Each row comes from the steps of one walk. Every step used is in the known rows, and no mark comes twice. Write the walk behind each row, first mark first.
Known rows
d x s: [-3.953  0.311 -0.593 -0.739  2.779 -5.161 -0.596 -0.849  1.430 -0.175
  0.519 -0.270  2.096 -2.634  0.338 -2.031 -1.246 -2.560 -3.718]
j d z n x s: [-0.588  3.458 -0.675 -3.911  1.393 -0.675 -1.513  0.441  2.503  2.647
 -0.205  2.202 -0.962 -1.858 -2.831 -0.024 -1.477 -2.368 -3.204]
x s z l j d: [-3.875  2.210 -1.193  0.505 -1.187 -5.824 -2.787 -0.021 -0.651  1.552
 -0.412  2.702 -1.255 -2.878  2.417 -0.143  0.028 -2.916 -4.719]
s z: [-3.698  0.957 -0.191  0.473 -1.470 -4.983 -1.133 -1.553  1.076  1.322
  1.348 -1.288  0.807 -0.812  0.592 -3.242 -0.046 -2.187 -4.086]
l j d: [-4.929  2.963  0.310 -2.393  0.660 -4.624 -2.403 -1.248  2.156  1.592
  1.583 -1.168 -0.596 -1.344 -0.473 -0.207 -0.098 -1.014 -4.059]
j l: [-3.495  0.252  0.780 -1.582 -0.102 -3.210 -0.572 -0.050  1.621  2.433
  2.205 -3.232  0.399 -1.692  1.094 -1.472 -0.872  0.389 -3.372]
l x s z n: [-1.673  0.557 -2.143  1.204 -1.997 -3.298 -3.272  1.177 -0.532  0.657
  0.006 -0.312 -0.350 -2.661  1.294 -1.778  0.301 -3.213 -4.032]
j d: [-4.734  2.827 -0.102 -1.704  1.492 -4.302 -1.747 -1.745  2.213  2.429
  1.532 -0.404  0.568 -0.786 -2.480 -0.834 -0.558 -0.770 -4.514]
z d j l: [-2.724  0.465  0.441 -2.205  1.281 -3.614 -3.156 -1.434  1.546  3.186
 -0.531 -0.937 -0.390 -1.694  0.558 -0.492 -1.756 -1.563 -2.673]
j d z: [-3.177  4.097 -0.253 -2.557  1.123 -4.057 -1.105 -1.470  2.796  1.863
  1.623 -0.585  0.751 -0.465 -3.857 -0.129 -0.209 -0.982 -4.231]
j d z l: [-2.723  3.567 -0.859 -1.928 -0.226 -3.320 -0.913 -0.792  1.930  2.487
  0.964  0.095 -0.372 -0.592 -2.424  0.449 -1.039 -1.683 -4.980]
j d x s z n: [-4.569  1.035 -0.849  1.708  1.062 -4.882 -2.217 -1.183  1.248  2.554
 -1.950  3.007  0.411 -1.957  0.155 -0.588  0.014 -2.884 -5.075]
d x: [-4.755  0.094  0.041 -0.593  1.766 -4.750 -0.205 -2.079  2.400  0.730
  1.300 -2.330  1.462 -1.118 -0.083 -2.239 -1.180 -1.849 -4.323]
z l x: [-2.639  0.508 -1.782 -0.431 -1.421 -2.983 -2.082  0.308  0.183  0.799
  2.017 -2.763 -1.130 -1.737  0.599 -1.103 -1.495 -2.316 -4.842]
j d z l x s: [-1.433  3.494 -2.473 -1.034  0.242 -3.733 -2.527  0.835  0.114  0.748
  0.901  1.050 -0.688 -2.843 -2.251  1.638 -0.712 -2.503 -4.415]
l j d x: [-6.143  1.603  0.526 -1.236  1.824 -5.770 -1.541 -2.280  2.754  1.283
  0.830 -0.913 -0.285 -1.502  0.279  0.148 -0.398 -1.506 -4.665]
l x s z d j: [-1.739  1.047 -2.049  0.747  0.458 -5.786 -5.310 -1.394 -0.900  0.368
 -1.605  2.031 -0.283 -3.100  0.279 -1.321 -0.409 -4.937 -2.873]
z d: [-2.423  2.091 -0.037 -2.247  0.916 -2.504 -2.414 -1.260  1.413  2.138
  1.531 -1.006  0.730 -0.593 -0.978 -2.149 -2.356 -2.432 -4.312]
s z l: [-3.377  0.425 -0.920  0.974 -2.642 -4.455 -1.111 -0.772  0.210  2.061
  0.770 -0.547 -0.390 -0.915  1.858 -2.814 -0.871 -2.758 -5.147]
l x: [-3.017  1.116 -1.103 -1.055 -0.224 -3.715 -2.070 -0.458  0.954  0.134
  2.672 -3.480  0.114 -1.593 -0.693 -1.656 -0.589 -1.665 -3.969]
l j d z n x: [-1.548  3.273  0.299 -4.581 -0.488 -0.736 -1.655 -0.190  3.506  2.618
  0.804 -0.499 -2.744 -0.907 -1.112  0.207 -1.165 -1.964 -3.622]

Write each row's walk
[-4.794  0.823 -1.221  2.364  0.736 -6.379 -1.671 -1.300  0.019  2.212
 -1.482  3.756  0.200 -2.461  0.919 -0.457 -0.709 -3.473 -5.540] => j d x s z l
[-2.517  0.721 -1.683  0.965 -1.402 -4.800 -1.581  0.308 -0.860  1.152
  0.018  1.367  0.481 -2.436  2.192 -2.501 -0.883 -3.431 -4.470] => x s z l
[-3.908 -0.008  0.253 -1.718  1.134 -4.928 -1.654 -1.198  1.896  2.046
  0.156 -2.324 -0.024 -2.060  0.750 -0.806 -0.390 -0.339 -2.185] => d j l
[-4.699  2.072 -0.545  0.535 -2.442 -5.346 -2.379 -1.007  0.385  2.531
  0.311  0.704 -2.007 -1.267  2.111 -0.394 -0.071 -2.352 -5.386] => s z l j d
[-1.237  1.372 -1.493  0.741 -0.909 -4.142 -4.106 -0.100 -1.172  0.711
  0.673  0.952  0.195 -2.765  0.528 -1.920 -0.962 -4.180 -4.059] => l x s z d
[-5.774  0.544 -0.195  1.737 -1.267 -6.419 -1.617 -1.952  0.996  2.156
 -0.450  0.944 -1.691 -1.493  2.761 -0.123 -0.317 -2.990 -5.776] => s z l j d x
[-1.666  1.200 -0.282 -3.030  1.833 -2.717 -0.995 -0.018  1.090  0.863
  1.537  0.226  0.285 -2.703 -0.076 -3.113 -1.980 -2.516 -2.436] => n x s
[-2.405  0.875 -1.365  0.466 -0.961 -3.425 -2.128  0.581  0.293  1.449
 -0.537  0.689  0.670 -1.927  1.419 -2.698 -0.020 -2.941 -4.020] => x s z n
[-3.036  1.166 -0.926  0.566 -0.146 -5.547 -1.305 -0.485  0.014  0.498
  0.662  0.678  1.613 -2.279  0.902 -3.031  0.029 -2.625 -3.448] => x s z
[-2.608 -0.170 -1.279 -0.865  1.527 -5.305 -3.248  0.400  0.067  0.315
 -0.066 -1.512 -0.209 -4.241  0.992  0.319  0.078 -1.353 -1.481] => d j l x s
[-4.056 -0.167 -0.648  1.593  0.878 -6.557 -0.737 -1.455  0.529  0.172
 -0.115  0.792  1.871 -2.465  1.500 -2.667 -0.271 -3.259 -3.950] => d x s z
[-5.884  1.591  0.279 -0.626  2.687 -5.316 -1.032 -2.725  2.927  2.049
  0.566 -0.236  0.875 -0.915 -2.009 -0.525 -0.872 -1.318 -4.980] => j d x
[-3.657 -0.742 -1.347  2.137 -0.242 -5.867 -0.725 -0.672 -0.331  0.953
 -0.720  1.624  0.713 -2.589  2.754 -2.077 -1.060 -3.872 -4.909] => d x s z l
[-3.593  0.150  0.240  1.149  0.042 -4.776 -1.829 -2.782  1.186  2.191
 -0.080  0.281  0.770 -0.610  1.003 -2.603 -1.531 -3.967 -5.015] => s z d x
[-1.334  0.339 -1.028 -0.327 -1.267 -3.293 -1.024  0.160 -0.528  1.934
  0.187  2.032 -1.183 -2.705  2.294 -3.283 -2.051 -3.895 -3.658] => n x s z l
[-2.710  0.120 -1.761  1.787 -3.394 -4.341 -2.281 -0.279 -0.747  1.119
  1.430 -1.583 -1.365 -1.633  1.836 -1.895 -0.476 -3.075 -5.059] => s z l x
[-5.003  1.780 -0.463 -0.478  3.823 -5.814 -1.345 -1.693  1.698  1.176
 -0.067  1.719  1.607 -2.436 -1.555 -0.195 -0.755 -1.956 -4.316] => j d x s
[-2.221 -0.238 -0.854  1.474 -1.748 -4.857 -2.251  1.220 -1.130  1.031
  1.204 -1.381 -0.090 -3.797  2.478 -0.961  0.431 -1.237 -3.001] => j l x s z
[-1.744  0.660 -0.261 -0.752 -0.199 -3.985 -0.998 -0.547  0.318  1.166
  0.763  1.426 -0.007 -2.654  0.947 -3.704 -1.223 -3.280 -2.705] => n x s z
[-1.475 -0.663 -1.192  1.511 -2.614 -2.813 -2.890  2.134 -0.657  1.941
  0.104 -1.208 -0.983 -3.378  3.053 -0.617  0.307 -1.626 -3.592] => j l x s z n
[-0.942  0.256 -0.623  0.934 -1.455 -3.690 -3.612  1.013 -1.285  2.038
  0.680  0.066 -0.515 -3.479  2.239 -0.635 -0.846 -2.428 -3.429] => j l x s z d
[-1.585  2.362 -0.777 -2.658 -0.732 -1.323 -0.803  0.147  2.901  1.510
  0.973 -2.458  0.415 -0.215 -1.442 -1.328 -0.654 -1.659 -4.096] => d z n
[-5.398  1.357 -0.169  1.166  1.095 -7.496 -1.963 -1.686  0.807  0.657
 -0.610  2.126  0.199 -2.947  1.728 -0.219  0.664 -2.882 -4.281] => l j d x s z
